Each row comes from the steps of one path. Every step used is in the known rows, and no mark comes twice. Write the path behind each row, first mark first.
Known rows
tepivum/kaze/kasot: [-2.368 -0.574 -0.829  2.907  0.703 -2.076  1.405 -0.630  1.915  0.658
 -2.643  2.379  0.852 -1.882 -1.241  1.075  0.327  0.411 -0.581  1.840
  1.520]
vuguv/lagam/kasot: [-2.397 -0.568 -0.975 -0.827  1.877 -1.208 -0.047  0.500 -1.057 -0.865
  1.346 -0.165 -1.439 -0.097  0.498 -0.330 -0.276  0.752 -1.328 -2.109
 -0.292]
lagam/vuguv/kovop/tepivum: [ 0.795  1.368 -2.329 -0.776  1.398 -0.898  0.865 -0.792 -1.572  0.537
  3.896 -0.757  1.090  2.432  1.080 -0.252  0.778 -0.760  0.406 -0.152
 -1.487]
tepivum/kaze/kasot/lagam: [-3.218 -0.028 -2.354  4.361  0.355 -3.661  0.836 -1.691  3.209  0.876
 -2.444  4.500  2.165 -1.035  1.379  0.816 -1.075  0.543 -1.288  1.434
  2.119]
kovop/vuguv: [ 0.351 -1.663 -1.101  0.912 -1.359 -0.341  0.343  0.429  0.271 -0.829
  1.483  0.220  1.087 -1.332 -0.473 -0.411 -2.440  0.065  1.502  1.999
  1.902]
kaze/kasot/lagam/vuguv/kovop/tepivum: [-0.802  3.319 -4.870  3.113  1.207 -3.813  0.831 -2.034 -0.190  0.709
  3.050  3.787  1.936  2.533  3.982  0.635 -0.121 -0.205 -0.554 -1.267
  0.954]
lavuk/tepivum/kovop/vuguv/lagam/kasot/kaze: [-3.541 -1.396 -2.033 -0.188 -1.788 -5.000  2.838 -0.723  0.676 -3.971
  3.468 -3.428 -1.912 -1.324  4.280 -1.369 -2.957  1.259  2.556 -0.673
  2.555]
lagam/vuguv: [ 1.675 -0.472 -0.865 -0.164 -1.794 -0.137 -1.852 -1.330 -0.359  0.363
  2.717  0.572  0.960  1.257 -0.922  0.977 -0.327  1.002 -0.641  0.442
 -1.605]
lagam/kasot/kaze: [-4.967 -1.713 -0.045 -0.311  0.426 -1.011  1.353 -2.068  1.747 -0.684
 -1.006  0.830  0.935 -2.200 -0.385  2.471  2.167  0.930 -0.087 -0.103
  1.304]
vuguv/kovop/tepivum: [-1.153  1.587 -1.764 -0.660  3.050 -0.683  2.397  0.565 -1.691 -0.016
  0.883 -1.457 -0.238  1.310  2.405 -1.089  1.361 -1.819  1.018 -0.716
  0.120]
lagam/tepivum: [-0.943 -0.999 -1.238 -1.936  2.098  1.080  0.527 -0.876  1.194  1.075
 -0.589 -2.294 -0.612 -0.395  0.412 -0.161  0.866 -1.151  0.302 -1.393
  0.040]
lavuk/tepivum/kovop/vuguv/lagam: [ 1.341  0.413 -1.922 -0.189 -2.029 -3.476  1.574  1.429 -1.273 -2.760
  4.312 -4.086 -3.212  0.781  4.667 -3.731 -5.020  0.327  2.339 -1.224
  1.152]
vuguv/kovop/tepivum/lavuk: [-1.769  3.492 -1.442 -0.203  4.471 -3.172  4.342 -1.783 -1.424 -0.338
  2.792 -2.309  0.131  0.441  3.452 -1.687  2.263 -2.750  2.139 -0.399
 -0.702]
kaze/kasot/lagam: [-1.695  2.326 -2.430  3.165  0.180 -2.902 -0.005 -1.235  1.685  0.112
 -0.909  4.748  1.220  0.157  2.996  1.147 -0.806  0.167 -0.940 -1.128
  2.433]
lagam/tepivum/kovop/vuguv: [-0.840 -2.112 -3.901 -1.519  0.368 -1.219  2.163 -1.781  1.196  0.615
  2.415 -3.074 -0.834 -2.267  1.394 -0.142 -1.449 -1.545  3.672 -1.036
  0.966]
lavuk/tepivum: [ 0.256  0.952  0.699  0.426 -0.255  0.124 -0.719  0.847  0.475 -2.037
 -0.029 -2.773 -1.918  1.015  2.065 -1.974 -1.276 -0.220  0.803  0.833
  0.786]
vuguv/kovop: [-0.990  1.567 -1.084 -1.348  2.747 -0.739  1.378  0.722 -0.268  2.313
  1.397 -0.679  1.056 -0.383  2.194  0.481 -0.376 -0.951 -0.144  0.454
  0.902]
vuguv/lagam: [ 1.111  0.660 -0.612 -0.958 -0.011 -1.600  0.108  0.873 -1.667 -0.159
  0.910 -0.551 -0.933  1.886  1.579 -1.393 -1.382  0.781 -1.474 -2.350
 -0.873]
lagam/tepivum/kovop: [-1.392 -0.378 -2.812 -2.147  2.039 -0.399  1.796 -2.308  1.086  1.081
  0.366 -3.152 -2.303 -0.989  2.045  0.718  0.515 -1.913  1.902 -2.659
 -0.868]
lavuk/tepivum/kovop: [-0.211  1.301 -0.372  0.245 -0.598 -1.249  0.626 -0.509 -0.215 -2.477
  1.645 -3.659 -3.470  0.444  3.672 -1.654 -1.670 -0.746  2.731 -0.737
 -0.314]

Which path is each row?
[ 0.150  0.252 -2.662 -1.983  1.873 -3.427  3.613 -1.853 -0.081  0.080
  3.933 -3.171 -0.224 -1.507  2.509 -2.782 -1.446 -1.568  0.951 -1.771
  0.546] => kovop/vuguv/lagam/tepivum/lavuk
[-2.247 -0.353 -2.811 -0.316  3.025 -2.148  2.256 -0.456  1.585  1.864
 -2.227 -0.016 -1.006 -0.444  0.615 -0.670 -0.247  0.055 -2.225 -1.997
  0.401] => vuguv/lagam/tepivum/kaze/kasot
[-1.831 -2.083 -2.159 -0.377  0.170 -1.847  0.562  0.844 -1.326 -1.618
  3.050 -0.162 -0.437 -1.330  0.239 -1.404 -2.621  1.365  0.432 -0.201
  1.878] => kovop/vuguv/lagam/kasot
[-2.328  0.103 -6.274  1.688  0.303 -4.157  2.464 -3.237  2.879  0.703
  1.408  1.612  0.309 -2.439  4.673  1.027 -2.888 -1.548  2.702 -2.023
  3.992] => kaze/kasot/lagam/tepivum/kovop/vuguv
[-2.089 -0.360 -1.744  3.294  1.223 -1.649  2.436 -0.700  1.282 -1.760
 -3.109  1.801  0.165  0.137 -1.079 -0.371  1.660 -0.425  0.602  1.013
  0.624] => kovop/tepivum/kaze/kasot
[-2.516  1.201 -3.611  1.274  1.839 -2.060  0.359 -2.676  2.924  1.353
 -1.833  2.312  0.505 -0.561  3.108  0.679 -0.085 -1.169 -0.675 -2.710
  2.302] => kaze/kasot/lagam/tepivum
[-0.483  1.513 -3.337  0.153  0.558 -2.854 -1.024 -1.136  0.397  3.078
  5.048  2.110  2.997  1.310  3.496  0.882 -1.601  0.612 -1.629  0.641
 -0.500] => kasot/lagam/vuguv/kovop
[ 0.206  1.630 -3.210  3.509 -1.812 -3.246 -1.519 -2.973  1.323  0.807
  2.304  5.528  2.150  1.387  1.901  1.821 -1.589  1.472 -1.502 -0.431
  0.870] => kaze/kasot/lagam/vuguv
[-0.120  0.177 -3.198 -3.250  1.752 -2.224  2.250 -1.203 -0.406  1.096
  1.867 -3.910 -3.317  0.819  3.769 -0.970 -0.562 -1.108  0.442 -4.918
 -1.524] => vuguv/lagam/tepivum/kovop
[-1.972  0.357  0.253  3.074  0.363 -1.455  0.570  0.341  2.101 -1.967
 -2.482  0.102 -1.422 -1.249  0.426 -0.967 -0.785  0.258  0.192  2.645
  1.995] => lavuk/tepivum/kaze/kasot
[-1.114  5.095 -4.563  3.381  2.801 -6.205  3.261 -4.345 -0.033  0.342
  4.901  2.900  2.469  1.466  5.305  0.468  1.085 -1.337  0.616 -0.983
  0.729] => kaze/kasot/lagam/vuguv/kovop/tepivum/lavuk
[-1.676 -0.255 -3.794  4.670 -1.148 -3.676  0.059 -2.995  2.281 -0.983
  0.043  4.204  2.199  1.906  0.326 -0.185  0.274  0.657 -1.036  1.081
 -0.052] => kovop/tepivum/kaze/kasot/lagam/vuguv
[ 1.422 -0.768 -1.394 -0.525 -1.336 -2.183  0.926  1.586 -1.398 -0.428
  2.760 -0.310  0.655  0.223  1.073 -2.147 -3.615  0.818 -0.334 -0.317
  0.999] => kovop/vuguv/lagam
[-1.046 -0.984 -2.177 -0.052  1.446 -1.213  1.215 -0.839  0.101  1.202
  2.444 -1.264  1.339  1.327 -0.626 -0.629  0.940 -0.311 -0.037  2.569
 -2.084] => lagam/vuguv/kovop/tepivum/kaze
[-0.317 -1.218 -2.582  0.385 -1.657 -2.414  1.664 -0.622  0.171 -0.813
  2.976 -1.003 -0.157 -1.899  1.574 -0.105 -2.789 -0.098  3.228  0.506
  1.379] => tepivum/kovop/vuguv
[-1.742 -1.483 -4.746 -0.818 -0.053 -3.108  1.579 -2.499  2.914  0.829
  2.457 -1.056  0.222 -1.631  4.354 -0.431 -2.690 -1.422  2.827 -1.647
  1.618] => kasot/lagam/tepivum/kovop/vuguv
[-3.187 -0.081 -2.993  4.803  0.703 -3.650  1.773 -2.026  2.528 -1.236
 -2.782  3.540  1.405  0.843  1.172 -0.831  0.629  0.011 -0.090  0.515
  1.157] => kovop/tepivum/kaze/kasot/lagam
[-3.487  1.493 -2.799  2.464  4.055 -2.518  3.564  0.135  0.253  0.912
 -1.567  1.014  0.698 -0.626  1.010  0.536  1.076 -1.267  0.168  1.640
  1.497] => vuguv/kovop/tepivum/kaze/kasot
[-2.755  3.113 -3.377  2.034  3.544 -3.806  2.594 -4.720  2.757  0.856
  0.535  1.939  0.925 -1.682  4.218  0.618  1.029 -2.522  0.548 -2.318
  1.981] => kaze/kasot/lagam/tepivum/lavuk
[-1.376  0.671 -3.317  2.067  1.983 -2.624  2.244 -1.382  0.305  1.198
  1.219  1.325  1.634  0.488 -0.125  0.821  0.710 -0.023 -0.410  1.677
  0.123] => lagam/vuguv/kovop/tepivum/kaze/kasot
[-0.867  3.265 -4.236  2.294  0.811 -3.735 -0.193 -2.257  0.754  2.979
  3.458  4.522  2.861  0.750  4.207  2.217 -1.861  0.721 -1.854  0.030
  1.967] => kaze/kasot/lagam/vuguv/kovop
[-2.537  0.460 -3.969  2.572  1.564 -4.855  0.452 -1.650  2.516  3.406
  2.317  4.188  3.397 -0.407  2.476  2.101 -1.927  0.789 -2.412  2.294
  1.461] => tepivum/kaze/kasot/lagam/vuguv/kovop
